Every row comes from one small tree of marks. The marks that hang from a mark follow it in brackets, in the order of their numbers. Every link used is in the known rows. Which tree was each row made from?
Known rows:
K647(K960(K559(K89 K282) K920)): [ 0.14  0.07  0.14 -0.15  0.22  0.27  0.23  0.29 -0.08 -0.08  0.05  0.20
  0.18  0.22  0.10 -0.23  0.29  0.15 -0.34  0.13  0.04  0.55  0.18]
K89(K647(K960)): [ 0.19 -0.04 -0.04 -0.25  0.34  0.17  0.32  0.26  0.07 -0.09 -0.04  0.04
  0.06 -0.11 -0.10 -0.23  0.36  0.14 -0.19 -0.01  0.37  0.42  0.16]
K498(K943): [ 0.12 -0.37 -0.16 -0.25 -0.03  0.12  0.04  0.13  0.01 -0.11 -0.43  0.09
  0.13 -0.23  0.14 -0.16  0.44  0.11 -0.26  0.31  0.24  0.53  0.39]
K238(K164): [-0.05 -0.25  0.08 -0.29  0.15  0.02  0.05  0.12  0.03 -0.28 -0.44  0.04
  0.30 -0.21 -0.06 -0.23  0.19 -0.02 -0.11  0.06  0.34  0.33  0.30]
K960(K920(K634)): [ 0.12 -0.04  0.30 -0.29  0.27  0.12  0.24  0.25 -0.17 -0.13 -0.24  0.19
  0.16  0.04  0.10 -0.16  0.14  0.11 -0.21  0.16  0.00  0.35  0.46]
K920(K634(K164(K282)) K960(K559)): [-0.27 -0.01  0.37 -0.34  0.31  0.17  0.16  0.28  0.00 -0.31  0.02  0.01
  0.38  0.16 -0.10 -0.14 -0.23  0.27 -0.26  0.15 -0.10  0.54  0.17]
K647(K960(K920)): [ 0.13  0.00  0.17 -0.22  0.31  0.25  0.40  0.15 -0.01 -0.09 -0.09  0.21
  0.13  0.04  0.09 -0.24  0.29  0.13 -0.27  0.05  0.15  0.37  0.30]
K559(K89(K647(K960(K920)))): [ 0.24 -0.05 -0.04 -0.24  0.47  0.07  0.37  0.13 -0.10 -0.18 -0.07  0.07
  0.13  0.02  0.04 -0.17  0.47  0.13 -0.24  0.12  0.22  0.47  0.07]
K634(K164(K282)): [ 0.07 -0.09  0.10 -0.38  0.39  0.19 -0.02  0.07 -0.05 -0.24 -0.31 -0.01
  0.37 -0.09  0.03 -0.18 -0.03  0.22 -0.17  0.09  0.31  0.51  0.23]
K960(K559(K282) K920(K634)): [ 0.17  0.11  0.33 -0.19  0.08  0.19  0.03  0.50 -0.17 -0.02 -0.06  0.13
  0.16  0.17  0.10 -0.19  0.02  0.13 -0.25  0.18 -0.10  0.53  0.40]
K647(K960(K559(K89 K282))): [ 0.00 -0.04  0.00 -0.21  0.12  0.25  0.04  0.30 -0.08 -0.09 -0.02  0.18
  0.23  0.15  0.03 -0.23  0.31  0.13 -0.31  0.08  0.14  0.62  0.19]
K873(K164): [ 0.05 -0.22  0.15 -0.44  0.36  0.19 -0.04  0.18  0.00 -0.29 -0.28  0.01
  0.26 -0.18 -0.06 -0.05  0.16 -0.12 -0.08  0.05  0.32  0.44  0.44]
K920(K634(K164) K960(K559)): [-0.24 -0.03  0.26 -0.30  0.28  0.17  0.19  0.16  0.09 -0.30 -0.01  0.02
  0.34  0.08 -0.11 -0.07 -0.20  0.22 -0.15  0.16 -0.16  0.61  0.20]
K960(K559): [ 0.06 -0.14  0.00 -0.38  0.17  0.22 -0.01  0.23 -0.07 -0.11 -0.20  0.12
  0.22 -0.11 -0.04 -0.33  0.29  0.25 -0.14  0.09  0.09  0.67  0.35]
K647(K960(K559)): [-0.01 -0.06  0.03 -0.30  0.20  0.31  0.17  0.26  0.04 -0.09 -0.02  0.17
  0.17  0.01 -0.10 -0.31  0.33  0.21 -0.25  0.01  0.14  0.55  0.28]
K960(K559(K89 K282)): [ 0.08 -0.12 -0.04 -0.28  0.08  0.14 -0.18  0.32 -0.23 -0.10 -0.20  0.14
  0.30  0.05  0.11 -0.22  0.25  0.16 -0.20  0.18  0.09  0.77  0.23]
K89(K647(K960(K559(K282(K164))))): [ 0.23  0.01  0.02 -0.12  0.22  0.17  0.10  0.37  0.06 -0.02  0.18  0.04
  0.08  0.08 -0.15 -0.24  0.30  0.16 -0.19 -0.09  0.37  0.55  0.04]
K282(K164): [ 0.11 -0.31  0.10 -0.25  0.19  0.06 -0.12  0.04 -0.13 -0.16 -0.17  0.19
  0.27 -0.01 -0.08 -0.21  0.24  0.11 -0.08 -0.09  0.35  0.53  0.23]
K960(K559(K89) K920(K634(K164(K282)))): [ 0.11  0.08  0.25 -0.30  0.44  0.19  0.15  0.26 -0.18 -0.23 -0.02  0.04
  0.28  0.21 -0.02 -0.17  0.08  0.21 -0.31  0.20 -0.13  0.52  0.20]
K920(K960): [-0.14 -0.25  0.17 -0.31  0.26  0.10  0.27  0.07 -0.03 -0.25 -0.24  0.16
  0.33 -0.11  0.12 -0.23  0.09  0.23 -0.13  0.13  0.10  0.60  0.24]
K647(K960(K559 K920(K634))): [ 0.05  0.08  0.26 -0.22  0.23  0.31  0.33  0.36  0.00 -0.09  0.08  0.18
  0.11  0.18 -0.07 -0.24  0.24  0.16 -0.33  0.07 -0.04  0.38  0.33]
K960(K920(K634(K164))): [ 0.17  0.03  0.25 -0.30  0.36  0.15  0.23  0.12 -0.05 -0.18 -0.22  0.08
  0.21  0.03  0.05 -0.06 -0.01  0.11 -0.15  0.16  0.00  0.36  0.39]
K873(K164(K282) K498(K943)): [ 0.10 -0.30  0.21 -0.43  0.14  0.38  0.02  0.23  0.04 -0.36 -0.27 -0.16
  0.34 -0.23  0.00 -0.08  0.19 -0.30 -0.17  0.27  0.34  0.35  0.42]

Which tree is each row?
[-0.22 -0.01  0.23 -0.23  0.21  0.12  0.06  0.21 -0.02 -0.30 -0.02  0.04
  0.40  0.18 -0.01  0.01 -0.21  0.16 -0.19  0.23 -0.14  0.69  0.13] => K920(K634(K164) K960(K559(K89 K282)))
[-0.03 -0.10 -0.03 -0.28  0.25  0.26  0.17  0.18 -0.03 -0.16 -0.03  0.18
  0.20  0.09 -0.08 -0.27  0.42  0.18 -0.28  0.07  0.11  0.57  0.19] => K647(K960(K559(K89)))
[ 0.02 -0.09  0.05 -0.15  0.12  0.22 -0.04  0.25 -0.08 -0.09  0.07  0.20
  0.25  0.22 -0.05 -0.21  0.31  0.12 -0.30 -0.01  0.22  0.62  0.11] => K647(K960(K559(K89 K282(K164))))
[-0.29 -0.03  0.31 -0.33  0.37  0.12  0.15  0.24 -0.08 -0.37  0.00  0.02
  0.42  0.20 -0.08 -0.10 -0.17  0.25 -0.29  0.20 -0.13  0.59  0.09] => K920(K634(K164(K282)) K960(K559(K89)))
[ 0.02  0.04  0.19 -0.23  0.29  0.25  0.32  0.30 -0.09 -0.16  0.08  0.19
  0.14  0.24 -0.05 -0.20  0.30  0.13 -0.36  0.11 -0.08  0.42  0.25] => K647(K960(K559(K89) K920(K634)))
[-0.25 -0.16  0.31 -0.19  0.08  0.03 -0.02  0.34 -0.18 -0.24  0.06  0.17
  0.36  0.28 -0.01 -0.10 -0.05  0.15 -0.24  0.13 -0.09  0.64  0.14] => K920(K634 K960(K559(K89 K282(K164))))
[ 0.25  0.13  0.19 -0.15  0.24  0.09  0.10  0.51 -0.21 -0.05  0.03  0.05
  0.13  0.21  0.07 -0.13  0.17  0.12 -0.26  0.21 -0.07  0.56  0.18] => K960(K559(K89(K647) K282) K920(K634))
[ 0.34  0.03  0.03 -0.24  0.46  0.14  0.31  0.22 -0.13 -0.12 -0.01  0.03
  0.13  0.04  0.02 -0.27  0.43  0.24 -0.21  0.15 -0.02  0.62  0.11] => K960(K559(K89(K647)) K920)
[ 0.16  0.11  0.25 -0.28  0.34  0.25  0.19  0.23 -0.01 -0.15 -0.05  0.04
  0.18  0.08 -0.05 -0.15  0.03  0.20 -0.16  0.15 -0.15  0.53  0.34] => K960(K559 K920(K634(K164)))
[ 0.13  0.11  0.34 -0.30  0.39  0.25  0.16  0.33 -0.08 -0.17 -0.03  0.02
  0.20  0.15 -0.04 -0.21 -0.03  0.23 -0.26  0.16 -0.10  0.46  0.30] => K960(K559 K920(K634(K164(K282))))
[-0.11 -0.14  0.20 -0.23  0.11  0.16  0.11  0.29 -0.04 -0.15 -0.10  0.13
  0.32  0.00  0.13 -0.25  0.00  0.26 -0.18  0.15  0.01  0.75  0.19] => K920(K960(K559(K282)))
[ 0.30  0.07  0.06 -0.19  0.42  0.16  0.46  0.25  0.07 -0.07  0.01  0.05
  0.01 -0.03 -0.04 -0.23  0.35  0.15 -0.21  0.01  0.28  0.36  0.15] => K89(K647(K960(K920)))
[-0.31 -0.16  0.23 -0.32  0.20  0.07  0.20  0.28 -0.13 -0.29 -0.04  0.14
  0.33  0.13 -0.04 -0.15  0.04  0.21 -0.24  0.20 -0.18  0.62  0.23] => K920(K634 K960(K559(K89)))
[-0.25 -0.06  0.21 -0.31  0.34  0.11  0.20  0.10  0.02 -0.36 -0.03  0.03
  0.39  0.13 -0.11 -0.04 -0.10  0.20 -0.18  0.20 -0.17  0.65  0.14] => K920(K634(K164) K960(K559(K89)))
[-0.20 -0.10  0.20 -0.29  0.27  0.04  0.26  0.34 -0.08 -0.26  0.04  0.06
  0.26  0.11 -0.09 -0.15  0.09  0.22 -0.23  0.18 -0.13  0.60  0.12] => K920(K634 K960(K559(K89(K647))))
[ 0.18 -0.04 -0.07 -0.13  0.21  0.04  0.05  0.32 -0.15 -0.09 -0.11  0.10
  0.19  0.06  0.11 -0.09  0.30  0.03 -0.25  0.12  0.35  0.58  0.08] => K559(K89(K647(K960)) K282)
[ 0.22  0.06 -0.02 -0.17  0.21  0.20  0.18  0.42  0.08 -0.01  0.07  0.01
  0.07 -0.02 -0.09 -0.25  0.31  0.18 -0.20  0.01  0.29  0.55  0.11] => K89(K647(K960(K559(K282))))
[ 0.03  0.02  0.27 -0.23  0.26  0.24  0.37  0.27 -0.03 -0.12 -0.06  0.22
  0.12  0.12  0.02 -0.16  0.20  0.09 -0.30  0.08  0.06  0.28  0.37] => K647(K960(K920(K634)))
[ 0.35  0.11  0.12 -0.06  0.31  0.18  0.25  0.37  0.05  0.00  0.23  0.03
  0.02  0.13 -0.10 -0.24  0.29  0.15 -0.24 -0.06  0.29  0.49  0.03] => K89(K647(K960(K559(K282(K164)) K920)))
[-0.16 -0.19  0.09 -0.31  0.30  0.12  0.24  0.11 -0.07 -0.27 -0.10  0.15
  0.35 -0.01  0.07 -0.25  0.19  0.28 -0.20  0.17 -0.06  0.76  0.11] => K920(K960(K559(K89)))
[ 0.12  0.04  0.36 -0.31  0.39  0.16  0.20  0.21 -0.13 -0.20 -0.20  0.08
  0.24  0.07  0.08 -0.11 -0.05  0.14 -0.24  0.17  0.03  0.32  0.36] => K960(K920(K634(K164(K282))))
[ 0.18  0.01 -0.06 -0.25  0.33  0.21  0.27  0.33  0.10 -0.06  0.06  0.00
  0.05 -0.07 -0.17 -0.28  0.39  0.21 -0.19 -0.01  0.26  0.52  0.11] => K89(K647(K960(K559)))
[ 0.07  0.08  0.24 -0.23  0.34  0.27  0.36  0.17  0.05 -0.16 -0.05  0.16
  0.15  0.12 -0.02 -0.10  0.10  0.08 -0.26  0.08  0.08  0.29  0.31] => K647(K960(K920(K634(K164))))
[ 0.19  0.04  0.00 -0.22  0.50  0.09  0.35  0.10 -0.04 -0.22 -0.03  0.03
  0.16  0.07 -0.06 -0.04  0.28  0.06 -0.23  0.13  0.16  0.43  0.05] => K559(K89(K647(K960(K920(K634(K164))))))
[-0.17 -0.05  0.24 -0.19  0.15  0.03  0.11  0.43 -0.12 -0.20  0.04  0.07
  0.26  0.17  0.01 -0.11 -0.01  0.16 -0.24  0.20 -0.11  0.65  0.13] => K920(K634 K960(K559(K89(K647) K282)))
[-0.25 -0.09  0.26 -0.31  0.31  0.11  0.22  0.07  0.06 -0.32 -0.15  0.06
  0.36  0.01 -0.04  0.01 -0.21  0.15 -0.13  0.16 -0.03  0.48  0.25] => K920(K634(K164) K960)
[-0.03 -0.10  0.09 -0.18  0.24  0.08  0.17  0.27 -0.06 -0.19 -0.02  0.06
  0.29  0.04  0.10 -0.20  0.13  0.24 -0.20  0.17  0.04  0.78  0.01] => K920(K960(K559(K89(K647) K282)))
[ 0.06  0.10  0.16 -0.23  0.38  0.27  0.32  0.18  0.02 -0.20  0.10  0.13
  0.19  0.25 -0.10 -0.14  0.21  0.14 -0.31  0.12 -0.07  0.44  0.19] => K647(K960(K559(K89) K920(K634(K164))))
[ 0.22 -0.11 -0.02 -0.05  0.21 -0.01 -0.08  0.23 -0.18 -0.10  0.05  0.11
  0.21  0.20  0.02 -0.08  0.30  0.01 -0.23 -0.02  0.45  0.59 -0.06] => K559(K89(K647(K960)) K282(K164))
[ 0.12  0.02  0.10 -0.22  0.36  0.29  0.35  0.18 -0.06 -0.15  0.04  0.20
  0.15  0.15  0.03 -0.28  0.40  0.17 -0.31  0.09  0.01  0.52  0.18] => K647(K960(K559(K89) K920))
[ 0.30  0.10  0.04 -0.20  0.41  0.22  0.42  0.33  0.09 -0.06  0.12  0.00
 -0.01  0.00 -0.09 -0.29  0.38  0.20 -0.22  0.02  0.19  0.46  0.10] => K89(K647(K960(K559 K920)))
